In the rows, zero is written as 128.
Known rows, with every way that one mark hangs from another
[Q_37 Q_154]: [107 128 108 161 252 123 126 135 126 164 132 145 123 150 127  95 115]
[Q_328 [Q_150 [Q_893 Q_410]] Q_154]: [161 120 142 145 173  91  93 135  91 128 121 120 121 157 134  80 137]
[Q_410 [Q_328 [Q_154 Q_37]]]: [147 113 141 130 222 156 132 106  82 142 134 148 140 175 112  96 102]
[Q_150 [Q_328 [Q_154 Q_37]] Q_893]: [181 133 149 179 160 123 102 142  81 116 154 131 117 109 114  76 111]
[Q_150 [Q_328 Q_154]]: [136 133 136 167 201 127 111 131  91 139 137 138 113 121  97  87 123]
[Q_893 Q_150 [Q_154 Q_37]]: [129 184 144 113 163 117 125 150 105 117 109 120 109 186 140  94 133]
[Q_154 Q_37]: [117 122 131 141 210 121 120 153  97 168 114 141 124 168 136  85 130]
[Q_717 [Q_328 [Q_150 [Q_893 Q_410]] [Q_154 Q_37]]]: [145 121 154 132 171 115  94 140  85 116 106 105 119 177 135 102 128]
[Q_717 [Q_328 [Q_150 Q_893] [Q_154 Q_37]]]: [145 133 150 138 183 118 102 127  87 121 108 106 113 177 143 100 127]
[Q_328 Q_150]: [111 131 119 130 201  87 117 136 110 163 100 126 106 158 143  90 132]
[Q_717 [Q_328 [Q_150 Q_893] Q_154]]: [127 128 133 147 190 107 105 119  93 128 108  99 104 155 125  98 121]
[Q_164 Q_154]: [104 121 102 157 238 131 150 132 119 174 126 131 108 130 116 116 113]
[Q_410 Q_328]: [106 103 109 133 217 128 144 113  99 165 128 139 121 134  92  96  81]
[Q_410 [Q_328 Q_150 Q_154]]: [146 121 136 119 214 130 129  93  92 135 123 137 128 171 121 100 105]
[Q_328 [Q_150 [Q_893 Q_410]]]: [133 113 122 137 159  71 103 153 104 146 114 116 109 133 132  81 119]
[Q_410 [Q_328 [Q_150 Q_893] [Q_154 Q_37]]]: [181 122 151 123 185 130 123 104  84 118 135 135 133 173 138  95 100]
[Q_328 Q_154]: [118 123 126 161 234 125 114 123  93 163 122 136 122 159 110  81 137]
[Q_150 Q_328 [Q_893 Q_154 Q_410]]: [151 130 131 166 126 106 105 165  95 113 146 116 109  84  84  82  98]

Rows
[107 114 125 102 157  98 125 147 100 132 121 126 118 142  86  97  90]
[Q_893 Q_150 [Q_410 Q_328]]
[164 118 134 132 192 120 126  95  90 127 135 129 124 151 120  93  93]
[Q_410 [Q_328 [Q_150 Q_893] Q_154]]
[128 162 151 102 140 111 110 175 100 109 107 119 121 187 125  96 136]
[Q_893 Q_150 [Q_154 Q_37] Q_410]
[148 101 151 107 186 128 111 135  84 129 119 142 144 182 117 102 116]
[Q_893 [Q_410 [Q_328 Q_150 [Q_154 Q_37]]]]
[156 151 135 134 161  94 113 141 103 128 113 116 111 160 159  86 127]
[Q_328 [Q_150 [Q_893 [Q_154 Q_37]]]]
[144 141 159 123 140 106  96 168  89 104 128 130 118 148 105  92 128]
[Q_893 [Q_150 [Q_328 [Q_154 Q_37]]] Q_410]
[161 143 159 125 208 120 102 127  90 133 108 137 130 208 168  92 158]
[Q_328 Q_150 [Q_154 Q_37]]
[183 140 157 142 181 108  98 130  87 122 122 127 125 183 166  82 143]
[Q_328 [Q_150 Q_893] [Q_154 Q_37]]
[139 122 151 100 162 119 115 142  88 113 126 133 132 174 102  98 107]
[Q_893 Q_150 [Q_410 [Q_328 [Q_154 Q_37]]]]
[127 135 151 125 205 127 105 125  89 129  96 114 117 197 144 109 138]
[Q_717 [Q_328 Q_150 [Q_154 Q_37]]]
[162 132 136 115 169 122 134 114  96 121 127 126 123 158 134  98  88]
[Q_410 [Q_328 [Q_150 [Q_893 [Q_154 Q_37]]]]]
[127 119 117 158 156 100 111 161  99 141 129 113 115 118  97  75 110]
[Q_150 [Q_893 Q_154 Q_410]]
[127  85 111 151 164 100 121 145  94 151 140 124 121 103  85  79  79]
[Q_150 [Q_893 [Q_410 Q_328]]]
[112 134 133 126 136  84 106 173 102 124 123 123 103 114  89  92 112]
[Q_893 [Q_150 Q_328] Q_410]
[147 195 155 120 139 122 120 153 102  95 122 122 104 158 130  99 124]
[Q_893 [Q_150 Q_328] [Q_154 Q_37]]
[111 139 122 138 172 101 116 131 104 131 101  92  95 145 125 103 110]
[Q_717 [Q_328 [Q_150 [Q_893 Q_154]]]]
[181 114 155 169 140 118  91 162  77 110 153 131 127 110 102  78 113]
[Q_150 [Q_328 [Q_154 Q_37]] [Q_893 Q_410]]
[137 120 146 106 172 149 125 149  88 124 121 138 144 179 105 104 107]
[Q_893 [Q_154 Q_37] [Q_410 Q_328]]
[115 114 125 117 182 136 130 138  96 135 122 130 132 153  83 101  99]
[Q_893 Q_154 [Q_410 Q_328]]
